Known rows, with every way that one mark hangs from another
{J_705 {J_470 {J_469 J_694 {J_772 J_887}}}}: [-17.6  61.3 -23.1  -5.7  -9.9  63.1 -13.5 -15.9 -27.5  21.1  16.5  -4.6
   1.9  20.3  -3.5   0.1 -20.6 -28.7 -14.2  -7.8 -55.3  19.6  28.9]
{J_470 {J_469 {J_694 J_887}} J_705}: [ 21.7  53.8   1.4  -1.3  33.0   6.5  -5.3 -19.0 -35.9  19.2  -1.7 -44.5
   4.4   2.9 -44.2   6.1 -10.8  -0.5 -40.7 -40.9  -0.8   0.4   8.9]
{J_470 {J_469 J_772} J_705}: [-14.0  55.9   4.5 -17.3  -2.4  36.8   8.3  -5.0 -24.2  26.2  -2.0 -42.3
 -14.2  20.0 -41.2 -19.7 -49.7 -14.6  -4.9 -21.7 -24.7  22.9  32.6]
{J_887 {J_694 {J_705 J_470}}}: [ -5.3  15.9 -15.3 -10.8  -6.8  13.4 -42.7  18.9 -46.2 -24.2 -19.4 -35.6
 -14.9  -4.8 -33.4 -18.8 -29.8   1.8 -20.3 -28.0  11.8  35.3  44.9]
{J_845 J_694}: [-15.1  27.2   7.2 -14.5 -26.5   4.0 -27.2   5.4 -38.1  19.0  17.8 -43.3
  13.1  20.3 -19.5  -5.6 -31.6   0.0  -1.8 -50.4  13.5   7.6  26.6]
{J_694 J_705}: [-21.9  25.6  -7.9 -15.6 -37.0  12.0  -0.3   5.2 -36.8 -14.8  17.7 -17.8
  -1.7   7.3 -23.4 -24.0 -24.6 -13.7  -9.2 -53.2 -16.4  26.3  37.3]
{J_887 {J_694 J_239 {J_469 J_772}}}: [-29.6   8.8 -15.4  -5.3 -12.8  30.7  -1.8  45.3 -31.7  31.5  -9.3   1.0
  23.4 -13.0 -11.4  -1.0 -57.2 -31.8   2.7 -31.2  20.7  23.5  20.8]
{J_470 {J_469 J_694 {J_772 J_887}} J_705}: [-14.6  57.6  -0.4  13.9  -5.3  45.4   4.1 -13.1 -25.2  35.6  14.3  -7.9
  -6.5   6.4 -21.7  -4.3 -23.6 -14.2 -21.2  -4.0 -47.2   2.0  32.3]
{J_470 {J_469 {J_694 J_845} J_772} J_705}: [  8.0  77.1  -1.6  14.1  18.8  30.5 -10.9  -8.8 -45.0  35.8  24.6 -25.4
  -4.0  19.2 -35.4  -2.8 -21.2 -19.6   2.6  -4.8 -18.7  28.0  -4.1]
{J_845 {J_694 J_469 J_705 {J_887 J_772}}}: [ 12.1  11.6 -37.5 -18.2 -38.3 -23.1  18.5  16.2   0.4 -15.5 -36.2 -19.8
  47.5   6.2 -14.2  -7.2   1.2 -12.0  -6.7 -45.9  40.1  -8.1  28.1]
{J_772 {J_887 {J_694 J_469 J_845}}}: [-36.7  15.2 -24.5  17.4  -0.2  24.0   1.1  40.1 -52.4   2.4  23.8   3.8
  23.8  -9.9 -25.1  36.4 -20.2 -22.6 -15.1 -27.1  32.5  18.9  19.8]
{J_694 J_239 {J_469 J_470} J_705 J_845}: [ 20.2  -9.4 -25.7  10.9 -11.7  35.5  24.3  34.6  -6.9 -27.2  -1.0  -0.2
  49.0  -3.0  -5.0 -10.4 -19.6  -5.6  18.0 -57.3   7.3  34.7  -6.7]
{J_705 {J_470 J_469}}: [ -2.6  40.7  -5.4 -44.8   7.5  47.7 -22.8 -12.5 -29.1  -9.0  -2.3 -53.1
  -1.0  32.4 -35.8  -8.2 -28.1 -10.6 -18.4 -44.8  -7.1  25.3  14.5]
{J_772 {J_887 {J_694 J_239 J_469 J_845}}}: [-26.5  -5.0 -16.2  25.3   4.0  41.8   3.5  51.7 -31.7  10.1  15.3   2.9
  42.2 -19.5 -27.7  36.3 -29.3 -12.3   7.2 -15.8  39.7  17.0  -3.9]
{J_694 J_239 J_705 {J_887 J_772}}: [ -1.2  -1.4 -51.8  12.8 -16.9  21.4  19.9  25.4   2.9  -8.1 -10.2 -25.7
  38.4  10.6 -33.5 -28.9 -26.1 -21.9  11.8 -37.5  14.7   8.2  30.8]
{J_694 {J_705 {J_470 {J_469 J_772}}} J_845}: [  6.4  52.1 -31.0 -23.9 -10.1  41.4   1.4  -3.8 -23.3 -14.2   6.2 -16.4
  13.6  23.9 -22.6 -14.4 -22.9 -16.9  14.8 -14.0 -19.4  52.6  19.0]
{J_772 {J_887 {J_694 J_239}}}: [-43.3  -4.7 -12.6  27.0  -0.7  47.2 -16.4  35.2 -34.9  25.3  11.3 -14.4
  18.1 -13.0 -31.7  11.5 -41.7  -2.9  -2.1 -17.9   9.4   9.0  31.9]
{J_772 {J_887 {J_694 J_469}}}: [-44.2   9.7 -12.7  -4.3 -15.7  19.7  -0.9  34.2 -41.4   4.2   3.1  -2.9
  12.8 -15.7 -22.0  23.7 -30.5 -16.9 -27.9 -41.9  14.9   1.9  35.1]
{J_470 {J_469 {J_772 J_887}} J_705}: [-28.2  48.3  -8.6   2.7 -11.4  51.5  21.6  -2.3 -16.2  19.8   7.7 -23.4
  -1.9  16.5 -31.8  -8.2 -42.9 -18.4  -8.0  -9.5 -39.7  10.7  50.2]
{J_694 J_845 J_887}: [-15.9  41.1 -43.9   4.6  14.7   4.6   7.3  19.8 -42.7   2.4  42.2 -31.7
  24.8  26.1 -47.3   3.7 -34.7 -19.5  -7.0 -51.3  33.9  32.5  17.1]
{J_845 {J_694 J_239 {J_887 J_772}}}: [  2.5   3.8 -37.8  14.4  -9.4  16.9  -8.3  25.0  -3.2  23.0  -8.8 -49.3
  51.9  22.9 -35.8 -11.5 -34.1  -8.6  16.0 -25.0  43.6 -12.4  13.2]
{J_887 {J_694 J_705}}: [-21.4  14.2  -4.1   4.5  -9.9   1.2 -17.0  21.0 -48.2  -0.4  -3.2 -21.3
  -6.9 -10.8 -28.3  -9.8 -23.7  -0.4 -16.0 -43.2   3.1  24.1  43.7]
{J_694 J_469 J_705}: [-15.2  17.5  -2.6 -35.5 -40.7   3.1  14.6   6.7 -29.9 -24.3   0.8  -2.1
  10.3  -7.6 -10.5  -8.8 -12.9 -20.1 -17.4 -63.9  -3.4  19.0  24.7]

Rows
[ 17.6  10.8   1.7 -25.3  -2.3  52.9  -9.7  -7.4  -8.9 -15.9 -21.0 -32.7
  18.4   6.6 -24.9 -14.8  -8.1   8.2   3.1 -30.8 -12.9  27.5   3.4] => {J_694 J_239 {J_705 {J_470 J_469}}}
[ 12.0   2.2 -65.4  -8.3 -20.3  12.1  40.1  20.8   4.2 -39.1 -40.2 -15.8
  41.9  16.2 -11.4 -31.3 -17.8 -25.1 -16.6 -72.8   0.6   3.3  43.7] => {J_694 {J_469 J_470} J_705 {J_887 J_772}}
[  7.5  68.8 -37.8 -20.9  21.0  23.8  -7.3 -13.6 -35.3  20.2   0.5 -27.7
  13.4  23.3 -14.7 -14.6 -27.7 -28.7 -28.1 -32.1 -22.3  21.6  16.7] => {J_705 {J_470 {J_469 {J_694 J_887} J_772}}}
[-13.3  57.6 -21.9 -43.6  -1.9  49.1  -7.9  -8.1 -27.5   8.2   2.6 -36.7
  -0.9  35.8 -21.4 -19.9 -46.4 -29.8  -3.9 -29.8 -26.7  32.9  28.6] => {J_705 {J_470 {J_469 J_772}}}
[  6.4   9.5  -5.9 -19.6 -24.1  12.8  -3.5  16.7 -17.5  -3.3 -14.2 -32.1
  32.1  18.2   4.0  -0.7 -24.3  -0.9 -15.3 -71.2  10.1   3.1  21.2] => {J_845 {J_694 {J_469 J_470}}}
[-18.2   5.2   0.4 -13.8 -25.6  -8.4  -4.2  25.2 -40.6 -11.9 -21.5 -14.0
   9.4 -22.1 -14.5   2.0 -12.1 -12.7 -18.5 -52.7  17.7  16.0  31.3] => {J_887 {J_694 J_469 J_705}}
[ 10.4   2.6   8.2   6.9 -35.8  15.2 -16.4  11.4 -13.1   9.4  -4.9 -25.1
  34.0  -4.5 -11.1 -12.0 -13.9  17.6  17.3 -33.3  11.6  13.0  17.3] => {J_845 {J_694 J_239 J_705}}
[-20.7  25.8 -12.0  -4.4  10.3   7.6 -13.7  38.8 -56.5   4.9  14.2 -14.8
  19.2  -1.6 -33.6  20.2 -28.3 -22.5  -9.6 -42.7  47.3  29.2  -0.5] => {J_887 {J_694 J_469 J_845}}
[ 22.0  47.6 -23.4   1.3  -2.3  19.5 -37.5   0.1 -53.5 -22.5  25.7 -11.7
  -5.0   6.9 -17.4 -14.8   2.7 -12.7  -3.4 -19.3  -0.8  43.9   1.1] => {J_469 {J_694 {J_705 J_470} J_845}}
[ -7.7  40.3 -25.3   6.7  -6.2  38.4   7.2  22.2 -17.4   5.0   4.7 -37.7
 -11.2  31.2 -26.0 -48.6 -70.9 -13.0  -9.0 -37.8 -28.5  24.2  60.5] => {J_469 {J_470 J_705} J_772}
[  8.5  46.4  -9.7  -8.5   5.2  61.9 -25.8  -7.7 -25.6  34.1  -1.0 -23.9
  12.9  16.3  -4.7 -16.6 -30.6 -22.8   7.9 -14.3 -31.7  22.3  -6.9] => {J_705 {J_470 {J_469 {J_694 J_239} J_772}}}
[ 14.5  57.0 -30.5  38.1  14.2  29.7  -8.4  18.6 -34.7  15.8  30.3 -24.5
  -7.2  23.5 -18.9 -30.8 -50.2 -16.1  -0.4 -16.4 -23.3  34.6  25.2] => {J_469 {J_470 J_705} {J_694 J_845} J_772}
[-16.6  23.2 -39.7 -14.7 -12.4  18.4  37.2  31.4 -13.4  16.6   2.6   2.2
  45.5   4.9  -7.5 -10.1 -60.6 -34.2  -5.8 -48.3  22.7  17.2  16.1] => {J_694 J_239 {J_469 J_772} J_887}
[ 21.3   5.4 -22.1 -14.8 -12.0  35.9  -0.5  26.2 -16.6 -39.7  -1.5  -0.7
  35.1  -4.8 -13.6  -6.1 -20.1  -8.2  13.5 -26.8  34.7  45.7 -15.3] => {J_694 J_239 J_469 {J_705 J_470} J_845}
[-27.4  47.4 -33.3 -26.2 -15.6  68.6   1.0  -2.8 -14.8   8.2   9.2 -16.7
   4.6  29.9 -16.7  -6.2 -41.7 -23.4  -7.9 -13.9 -38.7  21.8  40.4] => {J_705 {J_470 {J_469 {J_772 J_887}}}}
[-40.7   0.7 -25.8  34.0 -32.8  38.6   6.6  41.2 -17.6  19.5   2.0  16.2
  16.4 -26.5 -12.2  -9.1 -44.8 -12.2  10.5   3.2 -24.2  24.0  57.3] => {J_469 {J_772 {J_887 {J_694 J_239 J_705}}}}
[ 18.2  25.5   8.1  14.4   5.4  33.3  -9.0 -14.2 -34.5  17.3  19.3  -6.9
  32.1  -8.8 -20.0   9.3  18.6   0.8  22.3 -26.7 -18.0  25.4 -34.9] => {J_470 {J_469 {J_694 J_239 J_705 J_845}}}
[ 15.9  10.0 -61.3  34.1  17.2  39.1   1.1  24.4  -8.8  15.4  -3.9 -35.2
  40.6  24.6 -14.0 -31.4 -26.5 -19.1  -2.1 -47.3  -9.4  -2.0   9.4] => {J_469 J_470 {J_694 J_239 {J_887 J_772}}}
[-27.6  -0.4 -24.1  24.1   3.1  44.1 -30.5  40.1 -26.7  27.3 -12.5 -38.2
  14.4  11.9 -41.9 -14.7 -45.7 -22.4  17.4 -21.0  25.6   8.2  20.8] => {J_887 {J_694 J_239} J_772}
[ -3.6  68.9 -17.5 -26.6   2.8  41.6 -24.9 -16.9 -40.9  23.8   3.2 -25.8
  -7.9  22.8  -5.8 -17.7 -27.0 -26.6 -12.3 -23.7 -39.9  27.5  13.6] => {J_705 {J_470 {J_469 J_694 J_772}}}
[ 19.8  51.9 -19.8   9.2  19.3  -3.3   8.9 -12.3 -40.4   7.4  15.7 -15.4
  34.2  -1.6 -30.7  14.1  21.6  -9.2 -11.3 -41.6 -11.6  24.1  -8.4] => {J_470 {J_469 {J_694 J_705 J_845 J_887}}}
[ 15.5  28.5   6.3 -13.8  22.0  59.0 -38.6 -14.9 -34.1  17.9   0.2 -40.2
  13.7  10.0 -18.3  -3.5 -12.9  -5.9  -2.7 -30.5 -12.2  17.1 -21.6] => {J_705 {J_470 {J_469 {J_694 J_239}}}}
[ -4.3  14.8 -51.9 -22.2 -32.2  -6.1  34.4  18.1  -6.7 -31.4 -23.8 -11.4
  30.7  10.2 -23.0 -18.5 -14.2 -31.8 -14.1 -57.5  23.6   1.3  36.2] => {J_694 J_469 J_705 {J_887 J_772}}
[-12.2  38.6 -39.0  22.4  -0.3  16.2   4.7  17.4 -31.4  44.3  29.4  -3.2
  28.1   5.4  -3.3 -21.9 -48.5 -31.5  -1.1 -32.8 -11.0  15.4  18.5] => {J_469 {J_694 J_239 J_887} J_772}
[  8.1   6.4 -61.5  29.6  -4.4  22.3  18.5  30.8  -5.6  -9.4   9.5 -19.4
  52.5  15.8 -43.3 -17.4 -22.2 -19.8  29.6 -20.4  30.2  21.4   8.3] => {J_694 J_239 J_705 J_845 {J_887 J_772}}
[  9.1  27.6 -14.4 -24.6 -14.6  56.9   1.8  -3.5  -6.2  -1.1 -21.4 -19.0
  20.7  10.1 -12.2 -30.6 -32.2 -12.4  17.1 -11.5 -33.8  39.2  21.1] => {J_694 J_239 {J_705 {J_470 {J_469 J_772}}}}
[  7.3  20.5 -15.1  -2.9 -18.8 -26.9  -3.7   7.2 -19.3  -1.1  -3.7 -28.7
  31.0   1.4 -19.5  -8.3 -11.7  11.0 -12.9 -47.1  19.5   7.9  42.5] => {J_845 {J_694 J_705 J_887}}
[-44.0  31.0 -18.6 -17.0 -21.1  11.5   1.0  34.8 -47.0  22.5  -4.6  -6.3
   5.2  -2.4 -10.6  -2.7 -53.0 -37.5 -15.1 -42.8  15.1  24.9  38.9] => {J_887 {J_694 {J_469 J_772}}}
[-52.9  40.5 -43.6  31.4  -7.2  32.3  -3.0  42.0 -48.8  29.0  40.3   4.0
   9.2   6.1 -30.8  11.0 -49.5 -27.5   8.4   1.5   0.9  35.7  44.9] => {J_469 {J_772 {J_887 {J_694 J_845}}}}
[ -7.6   5.4 -26.1 -17.8  -0.4  17.0  25.9  26.1 -17.3   0.3   1.4 -19.6
  49.0  -1.6 -18.4   4.6 -41.9 -20.3 -16.5 -66.0  37.9   6.9   2.5] => {J_694 J_239 J_469 J_887}
[-37.0  30.2 -25.0  31.1 -23.7  53.3   0.8  16.1 -28.1  41.0  43.0  14.7
  15.9  -2.5   3.4 -13.2 -43.2 -30.0   8.7  -9.6 -40.3  15.1  27.0] => {J_469 {J_694 J_239} {J_772 J_887}}
[  9.2   3.7 -12.4 -13.7  -8.4  -5.8   6.6  26.9  -9.0  11.5  -7.5 -22.9
  61.2  -5.5 -14.2  13.5 -26.6   0.1  -5.5 -55.0  59.8  -5.5  -1.4] => {J_845 {J_694 J_239 J_469 J_887}}
[ 12.0  21.0 -37.9   1.2 -30.8 -13.6   2.5  15.6  -5.4  -4.9 -18.0 -34.2
  32.6  14.9 -27.6 -21.1 -10.1  -5.1   1.6 -35.2  19.4  -1.1  40.5] => {J_845 {J_694 J_705 {J_887 J_772}}}
[-20.8  31.3 -35.3  20.4 -17.3  60.5  21.8  20.2  -3.9   1.5   9.2 -16.9
  -8.6  22.3 -19.2 -34.6 -68.4 -10.7 -15.5 -23.9 -41.3  16.1  76.8] => {J_469 {J_470 J_705} {J_772 J_887}}
